Known rows, with every way that one mark hangs from another
{j_313 {j_290 {j_559 j_347}} j_528}: [-12  10 -10   2   4  -8   1  -2  15   8  31   1   3  10  15   4  11  -2
 -22   9 -12   2 -25   3   0  13]
{j_76 {j_559 {j_290 {j_15 j_213} j_313} j_347 j_556}}: [  3  -7  10 -17 -15  12  -2   2 -16  -5 -19 -18 -12  -1  -7  -4  -7  -3
  18   1   0 -10  20  -5  -1   3]
{j_290 {j_313 j_528} {j_559 j_347 j_556}}: [ -2   2   5  -3   6  -6  -3 -13   2  28  13 -23  -4   6   7   7   8  -7
  -9   2   2   2   3  14   1  10]
{j_313 {j_290 j_15 j_559} j_528}: [-18  17   4   3  -6 -10   1 -12  20   3  48  16   7  15   6  -2   9   7
  -9   4  -9  -1 -29   8  11  14]
{j_313 j_290}: [-11   2 -11  16   3  -7   2   2  14  26  31   3  -1   2  -4  11   8   0
 -16   7 -13  -5 -47   1 -16   4]
{j_347 {j_15 j_16}}: [  4  -1 -13  25   4  -2   1   9  11   3   5   5  13  -4 -10  -2  -2   6
   1  -4  -4  10 -15   3 -11 -10]
{j_16 {j_15 {j_213 {j_559 j_290 j_347 j_556}}}}: [  4  -8  -1 -22  -6  15   1  16 -18 -19 -50  -4  -4  -8  10   4  -8  -7
  20   0  11  -3  26 -20  -2  -3]
{j_347 j_15}: [  2  -6  -8  21   4  -3   1   4  13  17  14  -2   6  -4  -6   5  -1   4
   5  -2  -7   7 -15   7 -12  -4]
{j_931 j_15}: [ -4  -1   4  17  -8  -3   0   3  12  20   8  15   4   1 -11   7   1   6
   2   3  -4  10 -28  -1 -10   0]
{j_213 {j_15 j_16} {j_559 {j_290 j_313}}}: [  5 -12  -3  -8  12  -3  -2 -21 -12  -5 -13  15   1  -8 -11  -5  -4   1
 -13   0   6  13  -3  -6   6 -14]
{j_195 j_528}: [-11   5  -4  22   9 -12  -1 -20  11  15  43  12  -5  -3  -7   9   9  -5
 -19  -3  -9   6 -26  12  -9   7]
{j_290 {j_313 j_528} {j_559 {j_347 j_15}}}: [  7  -2   2   7  12  -7  -3 -14   9  13  23  -6   7   4   3  -3   2  -2
  -5  -1  -5  15   4  13   6   2]
{j_290 j_559}: [-15   0  -4   9  -8  -7   1  -9  19  26  33  -1   7   6 -10  10   4   6
  19  -2  -4  15 -17   9  -3   4]
{j_76 {j_559 {j_290 j_15 j_313} j_347 j_556}}: [  1  -8   8 -13 -16   7  -1  -3 -10  13 -21 -26 -12  -2 -10   2  -4  -2
 -10   5  -1  -7  11   0  -9   8]
{j_15 j_16 {j_213 {j_559 {j_290 j_313} j_347 j_556}}}: [  9 -12  -7 -18   5  10  -2   2 -26 -10 -40 -15  -5  -8   2  -2  -4  -9
   7  -2  11  -7  24 -11   1 -11]
{j_15 j_16 j_213}: [ -6   0  -9  17  -2   0   1   1   4  -4  14  15   7   0 -12  -2  -1   3
  21  -8  -3   8 -18  -1  -2  -7]
{j_345 j_313}: [ -7  -2  -6  21   6  -9   1 -10   4  28  28   4  -3  -3 -19   7  10   0
 -38  -4 -10  -3 -21   9  -7   5]
{j_345 j_313 {j_559 {j_347 j_15}}}: [ 10  -2 -17   8   4  -3   2  21  10   6  10  -1  -3  -3  -4   3   0   3
 -31   3 -10  -2  22   9  -9   3]
{j_345 {j_313 {j_290 j_15} j_528} {j_559 j_556}}: [ -6  19  -4  -1   2  -8   1  15   8   6  33   3 -13   8   6   3  13   2
 -55  11  -5 -35  -1  14   0  18]
{j_16 j_15}: [ -6  -2   3  16  -5  -1   1   0  13  18  15  17   4   0 -14   8  -2   3
   3  -3  -3  13 -26  -1 -10   2]
{j_206 {j_290 j_15 j_313 {j_559 j_347 j_556}}}: [ -5   1  16 -14 -17   1   1 -10  -3  18   6 -15  -2   8   5   0  -1   2
  10   7   8  15  13   3   1   7]
{j_347 {j_15 j_16 {j_213 {j_559 j_556}}}}: [ 11   1  -2  -1   9   6   1  25  -5 -19 -29 -13   3  -7   5   1  -8   4
  35  -4  10 -18  17  -6  -4 -18]
{j_76 {j_559 {j_347 j_15} j_556}}: [ 10  -1  -3   3  -2   5   2  31   6   9 -27 -40  -8  -6   2  11  -5   1
   4   8  -6 -15   8   0 -24   0]
{j_213 {j_559 j_347}}: [ -1  -6   1  -6  -2  -1   4  -3   5   9 -14  -7  -8  -6   5  11   1  -1
  -9   3  -3  -3  -1  -3  -6   4]
{j_16 {j_15 j_213}}: [ -4  -1   5  13  -4   3   0   5   7   0  16  23   4   2 -13   3  -5   3
  30  -8  -2  10 -18  -5  -2  -3]
{j_931 {j_15 {j_213 {j_559 j_556}}}}: [  3   1  14  -8  -3   5   0  19  -4  -2 -28  -3  -6  -1   5  10  -4   3
  36   3  10 -18   4 -11  -2  -9]

Rows
[  4   3  -1 -12  -2   8   3  20 -10 -16 -40 -13  -5  -6  10   4  -4  -3
  18  -1   8 -14  18 -12  -4  -7] : {j_15 j_16 {j_213 {j_559 j_347 j_556}}}
[ -2  -1  -1   4  -1   0  -4 -20 -12   4   0   3   2   0  -5 -10   5  -3
 -30  -3   8   1  -1  10   5   3] : {j_559 {j_290 {j_15 j_16} {j_313 j_528}} j_556}
[ -1  -6   6  -7   3  -6  -3 -33  -9 -15   3  16   1  -3  -6 -12   3   2
 -29  -3   6   1   3   6  18  -1] : {j_213 {j_559 {j_290 {j_15 j_16} {j_313 j_528}}}}
[ -2 -11  12 -10   3  -7  -3 -39  -7   1  11  10  -6  -3  -3  -5   5  -1
 -26  -2   4  -3   2   9  17   5] : {j_213 {j_559 {j_290 j_15 {j_313 j_528}}}}
[ 12   3 -11   9   0  11   2  32  -6 -15 -33 -11   7  -5   8  -5  -8  -2
  23  -4   2   0  16  -8 -11 -11] : {j_559 {j_347 {j_15 j_16 j_213}} j_556}
[  2   0  -2  -6  -2   4   3   7  -3 -24 -22   7   0  -5   2  -2  -5   1
  16  -4   2  -2   8 -11   2  -7] : {j_15 j_16 {j_213 {j_559 j_347}}}
[ -2  -1  -1   0   3   0   1   1   1 -16  -2   9   1  -3  -6   1  -2   4
  24  -6   4  -6  -4  -6   4 -11] : {j_15 j_16 {j_213 j_559}}
[ -7   0  16  -7  -7  -8  -2 -30   3   2  34   9   0  10   6  -9   5   2
 -12   5   2  23   3  10  15  11] : {j_206 {j_290 j_15 {j_313 j_528} {j_559 j_347}}}
[ -5   2 -14  13  11 -15  -2  -4  12  13  46   9 -11   3  -8   6  13   2
 -51   2  -7 -12  -2  22   2  12] : {j_345 {j_313 j_528} j_559}
[  1  -4  -2   0  -4   4  -3 -23 -15 -28   0  27   5   1  -2 -24   0  -5
 -13  -8   0  14   9  -1  18   2] : {j_559 {j_290 {j_15 j_16 j_213} {j_313 j_528}} j_347}
[ -6   1   6   5   9 -10  -5 -19   6  37  33 -21  -2   8  -2  10  10  -2
  -1   0   3  -3  -9  19   2   6] : {j_290 {j_313 j_528} {j_559 j_556}}
[ 10 -13   7 -22   3  13  -2   4 -23  -7 -39  -7  -7  -7   2   3  -8 -10
  16  -1  11  -3  23 -16   1  -6] : {j_16 {j_15 {j_213 {j_559 {j_290 j_313} j_347 j_556}}}}
[  1   2   2  -1   4  -4   3  -3   4 -11 -13  17   1  -5  -3   1  -4   8
   0   1   4   4  -8  -7   1  -9] : {j_213 {j_15 j_16} j_559}
[ 12 -11   1 -13   1   7  -3   0 -19 -25 -35  21   5  -5  -5 -12  -7  -2
  10   0   6  10  10 -19   9 -16] : {j_931 {j_15 j_16 {j_213 {j_559 {j_290 j_313} j_347}}}}
[-10  26   0  -6 -10   0   3  12   8 -12   0   0   9  12  18  -7   5   2
 -17   7   0  -6  -6  -1   4  13] : {j_313 {j_290 {j_15 j_16} {j_559 j_347 j_556}} j_528}
[  6   1  12 -16  -5  12   3  21  -7 -11 -39  -6  -7  -4  10   9  -9  -4
  28  -1   9 -11  17 -16  -4  -1] : {j_16 {j_15 {j_213 {j_559 j_347 j_556}}}}
[  1  17   8 -20 -10  11   6  25  -7 -31 -33   1  -3   1  16  -4  -4   1
  10   5   3 -25   7 -19   1   0] : {j_313 {j_290 {j_15 j_16 {j_213 {j_559 j_347 j_556}}}}}
[-12  21   5  -9 -11  -1   3   6  10   3   8  -7   1  12  22   1   7   0
 -14  10  -4  -8  -6   2   3  19] : {j_313 {j_290 j_15 {j_559 j_347 j_556}} j_528}
[  8  -4  -3   9  -2   1   2  19  12   2  -8 -19  -3  -5  -6   6  -5   4
   2   6 -12  -3  -2   0 -17   0] : {j_76 {j_559 {j_347 j_15}}}
[ 2  0 -6  4 -4  4  1 13  9 -9  6  1 12  4  5 -3 -7  3 46 -6 -5 17 13 -2
  3 -5] : {j_290 {j_559 {j_347 {j_15 j_213}}}}
[ -7  11  15   4  -3  -6  -3 -26   6 -14  41  26  12  13 -10 -16   1   8
  27 -12   3  11  -1  10  27   0] : {j_290 {j_15 j_16 j_213} {j_313 j_528} j_559}
[ 15 -13 -11   1  16   7  -6   0 -21  -4 -16 -16  -2  -6  14  -7   0 -13
  -5  -3   1  -1  21   3   0  -4] : {j_559 {j_290 {j_313 j_528}} {j_347 {j_15 j_213}} j_556}
[ 12   3  -2  -1   4   7  -1  17  -4  -3 -11 -16  12   3  -1  -7  -9   0
  42  -6   5   9  20  -2   1 -14] : {j_290 j_313 {j_559 {j_347 {j_15 j_16 j_213}} j_556}}
[ 10  -9  -4 -12  16  -3  -2 -22 -17 -22 -26  15  -2  -7   8 -12   0  -5
 -41   3   5  10   9  -5  14  -5] : {j_213 {j_15 j_16} {j_559 {j_290 {j_313 j_528}} j_347}}
